Each row comes from the steps of one walk. Every step used is in the known rows, and no mark comes twice. Write the walk behind each row, first mark first.
Known rows
L -> D -> R -> U: [ 0.16  0.19 -0.23  0.34 -0.13  0.18  0.31  0.35  0.18  0.12  0.12 -0.05
 -0.16 -0.01  0.00 -0.14  0.18 -0.10  0.11  0.22 -0.29 -0.04  0.08 -0.03
 -0.08 -0.31  0.40]
F -> P: [ 0.10  0.29 -0.10  0.08 -0.32 -0.16  0.02  0.04  0.10  0.08  0.29 -0.08
 -0.17  0.24  0.10 -0.30 -0.02  0.08 -0.10 -0.22  0.02  0.46  0.02  0.06
 -0.62 -0.24 -0.07]
A -> R -> C -> F -> B: [-0.18 -0.63  0.19 -0.46 -0.28  0.11  0.02  0.20 -0.39  0.12 -0.10  0.35
 -0.25  0.27  0.05 -0.23  0.16 -0.08 -0.06 -0.05  0.07  0.09 -0.05 -0.07
 -0.47 -0.10  0.13]
A -> R -> C -> F -> P -> L: [-0.12 -0.60  0.19 -0.39 -0.20  0.18  0.10  0.17 -0.41  0.10 -0.09  0.25
 -0.23  0.33 -0.01 -0.18  0.21 -0.21 -0.07 -0.04  0.18  0.19  0.05 -0.08
 -0.45 -0.17 -0.02]
B -> F -> P -> L -> D -> R: [ 0.14  0.67  0.09  0.22 -0.27 -0.07 -0.10  0.10  0.37  0.22 -0.11 -0.21
  0.00  0.10  0.12 -0.14 -0.04 -0.14 -0.18 -0.10  0.07  0.25 -0.29  0.36
 -0.58 -0.20 -0.06]
F -> P -> L -> D -> R: [ 0.22  0.50 -0.17  0.37 -0.23  0.09  0.08  0.01  0.12  0.02  0.30 -0.10
 -0.25  0.20  0.08 -0.14  0.16 -0.23 -0.11 -0.10  0.03  0.34  0.05  0.19
 -0.32 -0.34 -0.15]
B -> F -> C -> R -> U: [-0.11  0.16  0.25 -0.18 -0.16 -0.22 -0.25  0.40  0.35  0.26 -0.11 -0.06
 -0.04  0.14  0.37 -0.15 -0.12  0.11 -0.30 -0.09  0.33  0.11 -0.04  0.01
 -0.76 -0.04  0.13]
B -> F: [-0.09  0.32  0.22  0.01 -0.19 -0.24 -0.14  0.19  0.32  0.39 -0.20 -0.31
  0.03  0.05  0.19 -0.25 -0.17 -0.01 -0.11 -0.03 -0.03  0.20 -0.20  0.19
 -0.43 -0.03  0.08]
C -> F -> U -> R -> D -> L -> P: [ 0.14  0.04  0.06  0.10  0.04 -0.02  0.05  0.13  0.07  0.13  0.01 -0.17
 -0.20  0.19  0.25 -0.22 -0.04  0.21  0.05 -0.19  0.37  0.18  0.06 -0.26
 -0.37 -0.12  0.00]
L -> D -> R -> C -> F -> P: [ 0.14  0.42 -0.16  0.29 -0.08  0.19  0.28  0.29  0.18  0.02  0.00  0.06
 -0.14 -0.02  0.17 -0.10  0.14 -0.07  0.09  0.07 -0.07 -0.04 -0.09 -0.04
 -0.26 -0.10  0.26]
P -> L: [-0.05  0.05  0.07  0.26  0.00  0.01  0.01  0.08 -0.09  0.27  0.30 -0.29
 -0.36  0.18  0.08 -0.13  0.11 -0.46 -0.16  0.07 -0.01  0.25  0.35  0.16
  0.21 -0.19 -0.23]
F -> U -> R -> D -> L -> P: [ 0.35 -0.10 -0.22  0.08 -0.27 -0.02 -0.07  0.37  0.04  0.03  0.33 -0.23
 -0.29  0.13  0.02 -0.19 -0.08  0.07  0.00 -0.18 -0.12  0.24  0.00  0.00
 -0.44 -0.38 -0.04]
D -> L: [-0.18  0.13  0.11 -0.03 -0.20  0.00  0.18  0.01  0.00  0.13  0.30 -0.45
 -0.07 -0.09  0.00  0.02  0.19 -0.15 -0.29  0.13 -0.01 -0.01  0.19  0.08
  0.14 -0.06  0.16]
A -> R: [-0.18 -0.48  0.10 -0.26 -0.35  0.11  0.14  0.07 -0.32  0.19 -0.08  0.03
 -0.27  0.15 -0.04 -0.22  0.24 -0.03 -0.01 -0.09 -0.01  0.24  0.14 -0.12
 -0.30 -0.31  0.09]
P -> L -> D: [ 0.07  0.13 -0.09  0.48  0.06  0.19  0.01  0.11  0.10  0.22  0.17 -0.25
 -0.35  0.13  0.22 -0.19  0.20 -0.45  0.02  0.16 -0.16  0.18  0.21  0.08
  0.38 -0.20 -0.11]
D -> R -> A: [-0.04  0.08 -0.07 -0.01 -0.08 -0.07  0.37  0.28 -0.05  0.22  0.12 -0.05
 -0.14 -0.12 -0.12  0.02 -0.21 -0.05 -0.13 -0.04 -0.04 -0.09  0.16  0.17
 -0.47 -0.35  0.24]
U -> R -> C -> F -> P -> L: [ 0.11 -0.37  0.08 -0.04  0.05 -0.03  0.10  0.28 -0.25  0.12  0.16 -0.22
 -0.23  0.16  0.05 -0.15 -0.06 -0.16 -0.01 -0.29  0.38  0.20  0.13 -0.08
 -0.01 -0.16 -0.19]
F -> B: [-0.04  0.19 -0.07  0.07 -0.42 -0.23 -0.28  0.06  0.06  0.15  0.37  0.13
 -0.37  0.17  0.26 -0.31 -0.04  0.03 -0.20 -0.16 -0.25  0.16 -0.11  0.25
 -0.35 -0.10  0.11]
U -> R -> D -> L -> P: [ 0.17 -0.49 -0.12  0.22  0.04  0.09  0.16  0.21 -0.19  0.21  0.34 -0.41
 -0.08 -0.07 -0.26 -0.13 -0.10  0.07  0.08 -0.13  0.12  0.08  0.06  0.01
  0.29 -0.34  0.01]
R -> C -> F -> P -> L: [-0.01 -0.12  0.14 -0.13  0.07 -0.05  0.03  0.31 -0.09  0.11  0.13  0.11
 -0.14  0.33  0.17 -0.22 -0.07 -0.23 -0.11  0.02  0.17  0.16  0.04  0.00
 -0.41  0.11 -0.07]
U -> R -> D: [ 0.23 -0.60 -0.12  0.11  0.09 -0.08  0.11  0.28 -0.27  0.30  0.29 -0.29
 -0.17 -0.01 -0.22 -0.26 -0.19  0.12  0.15 -0.22  0.08  0.17  0.15  0.02
  0.14 -0.31 -0.06]
C -> R -> A: [-0.12 -0.77  0.09 -0.04  0.15 -0.10  0.04  0.11  0.06  0.33 -0.10 -0.03
 -0.17  0.10  0.42 -0.17 -0.24  0.23  0.05 -0.15  0.45 -0.06  0.32 -0.32
 -0.17 -0.17  0.12]
B -> F -> U: [ 0.10  0.46  0.14 -0.08 -0.37 -0.29 -0.29  0.31  0.41  0.26 -0.17 -0.20
 -0.10  0.14  0.30 -0.26 -0.17  0.02 -0.16 -0.09 -0.16  0.27 -0.25  0.20
 -0.86 -0.09  0.03]
B -> F -> P -> L -> D: [ 0.13  0.53  0.09  0.21 -0.22 -0.11 -0.22  0.09  0.40  0.26 -0.13 -0.22
  0.00  0.18  0.22 -0.26 -0.07 -0.13 -0.13 -0.08  0.02  0.33 -0.32  0.31
 -0.53 -0.17 -0.09]

Which walk is each row?
[ 0.05 -0.40  0.07 -0.10 -0.03 -0.10  0.02  0.31 -0.22  0.14  0.15 -0.12
 -0.24  0.11  0.12 -0.19 -0.11 -0.03 -0.01 -0.30  0.26  0.09  0.04 -0.07
 -0.04 -0.08 -0.03] : U -> R -> C -> F -> B
[-0.07 -0.79  0.13 -0.04 -0.02 -0.09  0.08  0.21 -0.03  0.27  0.15 -0.04
 -0.17  0.28  0.18 -0.17  0.04  0.13 -0.01  0.05  0.42  0.02  0.47 -0.37
 -0.10 -0.19  0.20] : C -> R -> U
[-0.08  0.20  0.22 -0.12 -0.07 -0.21 -0.28  0.35  0.31  0.28 -0.11 -0.04
 -0.02  0.05  0.34 -0.15 -0.19  0.19 -0.23 -0.14  0.34  0.08 -0.11  0.07
 -0.73  0.03  0.05] : B -> F -> C -> R -> D
[ 0.07  0.48  0.16  0.11 -0.26 -0.19 -0.21  0.08  0.31  0.28 -0.07 -0.24
  0.00  0.20  0.14 -0.23 -0.12 -0.14 -0.22 -0.13  0.09  0.37 -0.24  0.34
 -0.60 -0.15 -0.14] : B -> F -> P -> L
[ 0.09  0.47 -0.20  0.42 -0.13  0.18  0.31  0.20  0.21  0.11  0.04 -0.14
 -0.20 -0.14  0.13 -0.09  0.19 -0.04  0.12  0.08 -0.19 -0.04  0.03 -0.03
 -0.02 -0.20  0.28] : L -> D -> R
[-0.11  0.27  0.21  0.02 -0.10 -0.05 -0.24  0.31  0.42  0.22 -0.09 -0.13
  0.06  0.02  0.32 -0.07 -0.12  0.16 -0.27 -0.08  0.38  0.01 -0.19  0.05
 -0.61  0.00  0.10] : B -> F -> C -> R -> D -> L -> P
[ 0.09  0.23 -0.08  0.42  0.02  0.25  0.15  0.23  0.00  0.14  0.22 -0.15
 -0.33  0.05  0.05  0.00  0.22 -0.56 -0.07  0.20 -0.12  0.01  0.18  0.18
  0.25 -0.19 -0.05] : P -> L -> D -> R -> C
[ 0.13  0.14 -0.11  0.44  0.00  0.22  0.17  0.23  0.02  0.18  0.26 -0.18
 -0.32  0.13 -0.02 -0.05  0.24 -0.51 -0.06  0.25 -0.14  0.06  0.27  0.16
  0.24 -0.33  0.02] : P -> L -> D -> R -> U
[ 0.15  0.56  0.10  0.13 -0.25 -0.06 -0.13  0.22  0.34  0.19 -0.08 -0.12
  0.03  0.13  0.09 -0.13 -0.07 -0.23 -0.20 -0.04  0.02  0.20 -0.34  0.39
 -0.62 -0.14 -0.04] : B -> F -> P -> L -> D -> R -> C
[-0.06  0.25  0.03 -0.05 -0.23 -0.01  0.36  0.43 -0.17  0.07  0.29 -0.03
 -0.15 -0.07 -0.22  0.13  0.02 -0.24 -0.22  0.06 -0.05 -0.11  0.15  0.19
 -0.40 -0.09  0.17] : D -> R -> C
[ 0.15 -0.01  0.10 -0.07  0.07 -0.12  0.05  0.12 -0.04  0.15  0.03 -0.16
 -0.23  0.15  0.24 -0.21 -0.04  0.20 -0.01 -0.20  0.35  0.16  0.13 -0.21
 -0.38 -0.07 -0.02] : C -> F -> U -> R -> D -> L
[ 0.07  0.29  0.06  0.20  0.16  0.01  0.17 -0.06  0.09  0.17 -0.07  0.02
 -0.18  0.23  0.30 -0.21 -0.03  0.02 -0.01 -0.15  0.43  0.20  0.07 -0.08
 -0.41 -0.17 -0.05] : C -> F -> P -> L -> D -> R -> A
[-0.05 -0.72 -0.01 -0.13 -0.21  0.30  0.16  0.11 -0.35  0.19  0.08  0.06
 -0.08  0.10 -0.32 -0.17  0.17  0.02  0.03  0.11 -0.08  0.06 -0.02  0.01
 -0.15 -0.35  0.18] : A -> R -> D -> L -> P
[ 0.02  0.05 -0.03  0.01 -0.25 -0.06  0.41  0.39 -0.14  0.16  0.36 -0.07
 -0.14  0.06 -0.36  0.03  0.06 -0.15 -0.20  0.16 -0.06 -0.01  0.31  0.13
 -0.40 -0.37  0.32] : D -> R -> U
[-0.10 -0.10  0.04 -0.14  0.02 -0.04 -0.08  0.33  0.02  0.06  0.34  0.07
 -0.25  0.03  0.30 -0.01  0.03  0.21 -0.31 -0.12  0.47 -0.03  0.32 -0.17
 -0.46  0.00  0.04] : F -> C -> R -> D -> L
[ 0.08  0.34 -0.08  0.50  0.00  0.23  0.17  0.12  0.04  0.17  0.20 -0.24
 -0.35  0.02  0.08 -0.02  0.24 -0.48 -0.06  0.15 -0.08  0.07  0.23  0.15
  0.28 -0.25 -0.06] : P -> L -> D -> R
[ 0.18 -0.55 -0.08  0.05  0.05 -0.02  0.15  0.21 -0.29  0.24  0.35 -0.40
 -0.10 -0.10 -0.28 -0.13 -0.10  0.06  0.03 -0.15  0.12  0.05  0.14  0.07
  0.28 -0.28  0.00] : U -> R -> D -> L
[-0.16  0.36  0.27 -0.12 -0.15 -0.21 -0.26  0.30  0.38  0.24 -0.17 -0.13
 -0.07  0.05  0.46 -0.11 -0.10  0.15 -0.29 -0.19  0.40  0.12 -0.07  0.00
 -0.72  0.04  0.04] : B -> F -> C -> R
[ 0.15  0.33 -0.05  0.35  0.03  0.22  0.10  0.24  0.05  0.09  0.14 -0.08
 -0.37  0.13  0.18 -0.03  0.21 -0.49 -0.07  0.15 -0.03  0.03  0.17  0.11
  0.02 -0.16 -0.08] : P -> L -> D -> R -> C -> F -> U
[ 0.08  0.33 -0.12  0.30 -0.02  0.21  0.30  0.32  0.15  0.08 -0.03  0.01
 -0.15 -0.07  0.16 -0.08  0.15 -0.10  0.12  0.13 -0.11 -0.12 -0.03 -0.07
 -0.10 -0.05  0.30] : L -> D -> R -> C -> F
[-0.13  0.57  0.19 -0.12 -0.21 -0.25 -0.26  0.37  0.38  0.25 -0.09 -0.15
 -0.06  0.05  0.34 -0.19 -0.14  0.03 -0.31 -0.13  0.07  0.22 -0.17  0.17
 -0.78  0.00  0.05] : B -> F -> C
